Each row was made from one small tree. The marks that hang from a mark follow it in brackets, in the order of their numbers. Every link used is in the known rows. Write each row's tree.
Known rows:
K_435{K_131{K_749 K_801 K_906}}: .06  -.26  .05  -.06  -.13  .09  -.02  .25  .03  -.14  .32  -.05  .05  -.28  .29  -.25  -.25  .16  .29  .31  .02  -.02  -.38  -.24  -.13
K_801{K_15{K_377 K_906}}: -.25  -.03  -.01  .15  .16  -.09  .11  .26  .05  -.11  -.08  .18  -.12  .03  -.01  -.31  .06  .00  -.08  -.16  .03  .04  -.18  -.19  .23
K_906{K_15{K_377 K_435{K_131} K_801}}: .21  -.06  -.05  .29  -.39  -.08  -.22  .35  -.07  -.10  .11  .19  -.16  .05  -.20  .04  -.19  .05  -.27  -.28  -.07  .09  .20  -.06  .13
K_906{K_15{K_377 K_435}}: -.06  .05  -.01  .27  -.39  .02  .01  .26  -.04  -.04  .01  .07  -.11  .07  -.08  -.08  -.15  .09  -.19  -.11  .06  -.03  .14  -.17  .09
K_669{K_15}: -.27  .18  .01  .12  -.13  -.03  .03  .19  -.15  -.01  -.08  -.04  -.11  -.01  .07  -.51  .04  .16  .12  .36  .20  -.32  -.08  -.24  .00
K_749{K_15 K_131{K_377 K_435}}: -.36  .14  .18  .19  -.16  .23  .07  .31  -.07  .04  .16  -.01  .16  .07  .13  .18  .19  .10  .50  .38  .05  -.38  .06  -.32  -.13
K_131{K_435 K_749 K_801{K_15} K_906}: -.32  -.05  .13  .05  .00  .21  .20  .26  -.05  -.20  .34  .00  .10  -.02  .32  -.24  -.47  .24  .34  .29  -.06  -.16  -.39  -.33  -.11
K_749{K_131{K_435 K_906}}: -.43  .03  .14  .11  -.30  .20  -.03  .18  -.17  -.08  .17  -.27  .08  -.05  .23  -.27  -.14  .14  .32  .46  .05  -.16  .05  -.37  -.08
K_669{K_15{K_435{K_131{K_749}} K_906}}: -.20  -.30  -.10  -.09  -.16  -.21  -.14  .15  .17  -.18  .08  .13  -.08  -.10  -.05  .04  -.40  .01  .06  -.14  -.08  .05  -.36  -.23  -.04
K_669{K_15{K_801 K_906}}: -.25  .13  -.06  .04  -.04  -.14  -.13  .15  -.20  -.06  -.01  .06  -.07  .09  -.08  -.51  -.25  .18  -.12  -.02  .06  -.14  -.18  -.12  .04
K_749{K_15 K_131{K_377 K_801 K_906}}: -.01  .08  .06  .02  -.14  .24  .09  .33  -.02  .00  .32  .00  .25  -.08  .18  .19  -.07  .21  .53  .36  -.04  -.25  -.24  -.17  -.16
K_801{K_15{K_435{K_131}}}: .00  -.19  -.01  .21  -.12  -.04  -.11  .40  .08  -.19  -.07  .18  -.24  .11  -.01  -.16  -.05  -.07  .10  .15  .04  -.07  .04  -.33  .13
K_435{K_131{K_749}}: -.12  -.21  .08  .07  -.11  .02  -.06  .26  .03  -.05  .09  -.01  -.11  -.22  .18  -.40  .01  .01  .24  .34  .18  -.12  -.13  -.31  -.01
K_801{K_15{K_435}}: -.20  .00  .02  .23  -.11  .04  .00  .33  -.01  -.13  -.09  .13  -.21  .16  .01  -.28  -.16  .03  .02  .14  .07  -.17  .04  -.36  .11
K_15{K_377 K_435 K_801 K_906}: -.07  .02  -.04  .13  -.05  -.05  -.21  .17  -.05  -.05  .03  .15  -.20  .09  -.20  -.05  -.25  .02  -.41  -.57  -.06  .24  -.04  -.18  .07
K_435{K_131}: -.05  -.10  .06  .14  -.12  -.01  -.11  .29  -.04  -.05  -.03  -.01  -.16  -.07  .12  -.49  .22  -.02  .14  .37  .22  -.15  .07  -.30  .04
K_69{K_15{K_377 K_435{K_131} K_801}}: .10  -.09  -.07  .27  -.33  -.13  -.33  .38  -.01  -.08  .04  .10  -.29  .05  -.26  .22  -.12  -.05  -.14  -.47  -.03  .07  .14  -.12  .01
K_749{K_15{K_377}}: -.15  .08  .07  .17  -.11  -.03  .06  .24  -.04  .10  -.01  .16  -.04  .08  -.01  -.27  .25  .09  .06  .06  .14  -.27  .00  -.23  .02
K_69{K_131}: -.16  .17  .05  .12  -.25  .09  -.10  .29  -.07  -.07  -.04  -.03  -.08  -.15  .16  -.41  .10  -.06  .18  .34  .25  -.25  .15  -.30  .09
K_435{K_131{K_377 K_749 K_801}}: .03  -.12  .09  .07  .12  .20  .03  .34  .07  -.06  .27  .05  .01  -.30  .26  .12  .06  .06  .38  .25  .07  -.05  -.36  -.20  -.12
K_801{K_15{K_377 K_435{K_131} K_906}}: -.03  -.27  -.08  .15  .08  -.17  -.09  .31  .22  -.22  -.05  .30  -.22  .06  -.14  .12  -.06  -.15  -.14  -.39  -.14  .25  -.13  -.22  .22
K_669{K_15{K_377 K_435 K_801}}: -.07  .19  -.07  .22  -.16  -.10  -.14  .17  -.15  -.02  .00  .17  -.22  .06  -.22  .04  -.18  .14  -.19  -.35  -.06  .01  -.04  -.16  .04
K_801{K_15}: -.24  .07  .06  .22  .02  .04  .09  .34  -.09  -.08  -.09  .08  -.16  .07  .12  -.60  .03  .08  .15  .43  .18  -.27  .00  -.30  .14
K_131{K_377 K_435 K_801 K_906{K_15}}: -.18  .18  .14  .21  -.20  .33  .21  .30  -.19  -.14  .37  -.20  .20  .02  .29  -.06  -.31  .44  .27  .23  -.02  -.13  -.13  -.14  -.17
K_69{K_15{K_377 K_906} K_131}: -.23  .06  -.07  .09  -.29  -.11  -.12  .28  .10  -.11  -.03  .01  -.07  -.13  -.06  .01  -.05  -.15  .02  -.35  .09  -.04  .01  -.11  .12
K_131{K_801{K_15{K_377}}}: -.04  .08  .02  .19  .13  .10  .12  .35  .00  -.06  .04  .24  -.07  -.02  .08  -.14  .17  .00  .04  .11  .04  -.09  -.18  -.22  .14

Which tree is each row?
.07  -.04  -.10  .10  -.30  -.12  -.25  .22  -.12  -.19  .13  .03  -.18  .04  -.11  -.14  -.46  .25  .03  -.13  -.13  .04  -.09  -.17  -.04
K_669{K_15{K_435{K_131{K_906}} K_801}}
-.32  .07  .11  .15  .30  .23  .17  .34  .00  -.18  .17  .10  .08  .08  .18  .05  -.07  .13  .20  .04  -.07  -.06  -.31  -.26  -.01
K_131{K_377 K_435 K_801{K_15{K_906}}}
-.47  .04  .13  .07  -.08  .16  .04  .23  .01  -.02  .18  .02  .22  .10  .08  .17  .04  .07  .38  .13  -.04  -.26  -.06  -.27  -.09
K_749{K_15{K_906} K_131{K_377 K_435}}
.26  -.11  -.03  .12  -.29  .01  .03  .32  -.01  -.14  .27  .03  .08  -.14  .12  -.11  -.13  .19  .02  .06  -.05  .07  -.13  -.04  .04
K_435{K_131{K_801 K_906{K_15{K_377}}}}
-.15  -.03  .03  -.02  -.41  .03  -.11  .26  .15  -.08  .13  .20  .03  -.04  .04  .01  -.31  -.05  .26  .09  .07  -.33  -.01  -.32  -.06
K_69{K_131{K_749{K_15{K_435}}}}
-.15  .04  .04  .11  -.22  .00  -.01  .26  .02  .12  .04  .16  .06  -.01  -.03  .01  .29  -.05  .21  .22  .08  -.29  .04  -.22  .06
K_749{K_15{K_377} K_131}
.17  -.08  .02  .12  -.06  .19  -.06  .34  .05  -.19  .27  -.03  -.05  -.10  .16  .26  -.19  .19  .23  -.06  -.09  .17  -.21  -.24  -.14
K_15{K_435{K_131{K_377 K_801 K_906}}}
.08  .14  -.03  .10  -.06  .10  .09  .35  .04  -.22  .16  .17  .02  -.17  .15  .02  -.10  .01  .23  .01  -.06  .01  -.18  -.17  .17
K_69{K_131{K_801{K_15{K_377}} K_906}}
.07  .11  -.04  .30  -.37  .00  -.13  .27  -.16  -.03  .09  .12  -.15  .11  -.18  -.11  -.30  .16  -.33  -.29  -.01  .00  .18  -.07  .09
K_906{K_15{K_377 K_435 K_801}}
-.01  .04  .00  .06  .00  .10  .11  .36  .14  -.15  .17  .32  .02  -.30  .15  .15  -.04  -.14  .28  .06  -.02  -.10  -.27  -.19  .15
K_69{K_131{K_749 K_801{K_15{K_377}}}}
-.28  .05  -.04  .04  -.38  -.07  -.16  .32  .06  -.15  -.04  -.08  -.03  -.06  .02  -.24  -.17  -.13  .13  -.02  .17  -.22  .06  -.18  .05
K_69{K_15{K_906} K_131}
.05  -.21  .02  .10  -.19  -.02  -.28  .27  -.03  -.09  .16  .11  -.19  -.08  -.03  -.12  -.33  .03  -.01  -.04  .01  .03  -.05  -.27  -.05
K_15{K_435{K_131{K_749}} K_801}
-.18  .01  .06  -.06  -.37  .03  .05  .21  .05  -.09  .24  .03  .13  -.15  .18  -.33  -.34  .15  .46  .24  .07  -.34  -.18  -.23  -.06
K_69{K_131{K_749{K_15} K_906}}
-.16  -.06  .03  .06  -.42  .05  -.15  .30  .04  .03  .03  .13  .04  .14  -.05  .01  -.04  -.06  .19  .31  .06  -.37  .14  -.34  -.04
K_749{K_15{K_435} K_131}
-.07  .05  .01  .07  .02  -.15  -.10  .20  -.06  .05  .07  .25  -.01  .15  -.17  -.29  -.03  .11  -.19  -.34  .00  -.10  -.14  -.10  .06
K_749{K_15{K_377 K_801 K_906}}
-.13  .08  -.13  .10  -.07  -.18  -.19  .12  -.08  -.08  .00  .20  -.17  .08  -.27  .03  -.30  .11  -.34  -.58  -.12  .16  -.18  -.11  .07
K_669{K_15{K_377 K_435 K_801 K_906}}
-.37  .11  .16  .14  -.21  .24  .11  .26  -.09  -.03  .27  -.13  .19  .04  .17  .12  -.06  .27  .58  .28  -.05  -.28  -.06  -.28  -.16
K_749{K_15 K_131{K_377 K_435 K_906}}
.09  -.19  .01  .10  -.36  -.04  -.07  .26  -.14  -.14  .33  -.06  .01  -.13  .09  -.52  -.59  .32  .14  .15  -.02  -.08  -.14  -.02  .00
K_435{K_131{K_749 K_906{K_15{K_801}}}}
-.35  .10  .21  .13  .09  .36  .16  .25  -.07  -.04  .33  -.08  .10  -.15  .32  .12  -.07  .20  .36  .27  .06  -.14  -.29  -.31  -.22
K_131{K_377 K_435 K_749 K_801}
-.09  -.05  -.01  .08  -.37  .00  -.05  .21  .08  .00  .16  .10  .04  .03  -.08  .25  -.14  .08  .17  -.11  -.10  -.05  -.02  -.25  -.03
K_749{K_15{K_377 K_435} K_131{K_906}}
.07  -.21  -.02  .12  -.29  -.12  -.08  .24  .13  -.09  .14  .15  -.10  .07  -.07  .11  -.11  .12  .07  -.27  -.11  .07  -.06  -.23  -.02
K_749{K_15{K_377 K_435{K_131{K_906}}}}
-.26  .07  .14  .06  -.24  .28  -.10  .28  -.11  -.03  .20  -.07  .18  -.04  .23  -.03  .10  -.06  .23  .55  .12  -.29  .07  -.39  -.10
K_749{K_131{K_435 K_801}}
.12  .01  -.05  .12  -.05  .08  -.08  .34  .06  -.14  .13  .14  -.07  -.08  .02  .46  -.01  .09  .22  .01  -.06  .00  -.24  -.20  -.10
K_669{K_15{K_435{K_131{K_377 K_801}}}}
-.08  -.20  -.03  .18  .16  -.01  -.02  .38  .18  -.24  -.01  .20  -.17  .05  -.03  .20  -.12  -.01  .13  -.22  -.11  .15  -.18  -.23  .13
K_801{K_15{K_435{K_131{K_377}} K_906}}
-.09  -.09  -.05  -.03  -.31  -.06  -.30  .26  .00  -.02  .10  .21  .07  .22  -.21  -.03  -.32  -.04  -.05  -.08  -.07  -.20  .03  -.22  -.01
K_749{K_15{K_435 K_801 K_906} K_131}
.15  .17  -.05  .09  -.42  .11  .06  .30  -.03  -.17  .27  .02  .16  -.20  .15  .01  -.23  .13  .08  .04  -.01  -.04  -.04  -.04  .09
K_69{K_131{K_801 K_906{K_15{K_377}}}}
-.36  .17  .05  .21  -.44  .06  -.03  .27  -.06  -.17  .15  -.19  -.03  -.09  .09  .10  -.18  .05  .26  -.20  .00  -.08  .11  -.20  -.04
K_69{K_15{K_377} K_131{K_435 K_906}}
.00  -.04  .00  .10  -.10  .13  .03  .33  .01  -.20  .14  .09  -.06  .11  .12  -.18  -.43  .17  .08  .12  -.06  -.06  -.21  -.32  -.01
K_131{K_801{K_15{K_435}} K_906}
-.04  -.07  -.02  -.09  -.12  -.01  -.06  .26  .14  .03  .17  .26  .25  -.02  -.02  .19  .13  -.11  .08  .02  -.06  -.15  -.20  -.16  .01
K_749{K_15{K_377 K_906} K_131{K_801}}
.03  .17  .01  .29  -.26  -.01  -.03  .27  -.23  .02  .07  .05  -.08  .04  -.09  -.41  -.11  .19  -.22  -.04  .09  -.11  .12  -.02  .13
K_906{K_15{K_377 K_801}}
-.22  -.09  -.02  .12  -.06  -.05  -.10  .15  .09  -.07  -.03  .08  -.16  .03  -.08  .00  -.10  -.03  -.28  -.41  .03  .19  -.09  -.26  .07
K_15{K_377 K_435 K_906}
.02  .07  -.02  .20  -.48  .06  -.12  .25  -.24  -.12  .19  -.07  -.07  .15  -.04  -.45  -.69  .36  -.17  -.04  -.02  -.08  .10  -.10  -.01
K_131{K_906{K_15{K_435 K_801}}}
-.14  .00  -.01  .09  -.12  -.02  -.26  .20  -.10  -.08  .02  .06  -.15  .15  -.11  -.36  -.38  .06  -.31  -.25  .04  .05  -.01  -.25  .02
K_15{K_435 K_801 K_906}
-.04  .11  .02  .26  -.14  .02  -.17  .23  -.14  .00  .02  .12  -.25  .06  -.14  -.06  -.11  .06  -.28  -.32  .01  .08  .08  -.23  .05
K_15{K_377 K_435 K_801}
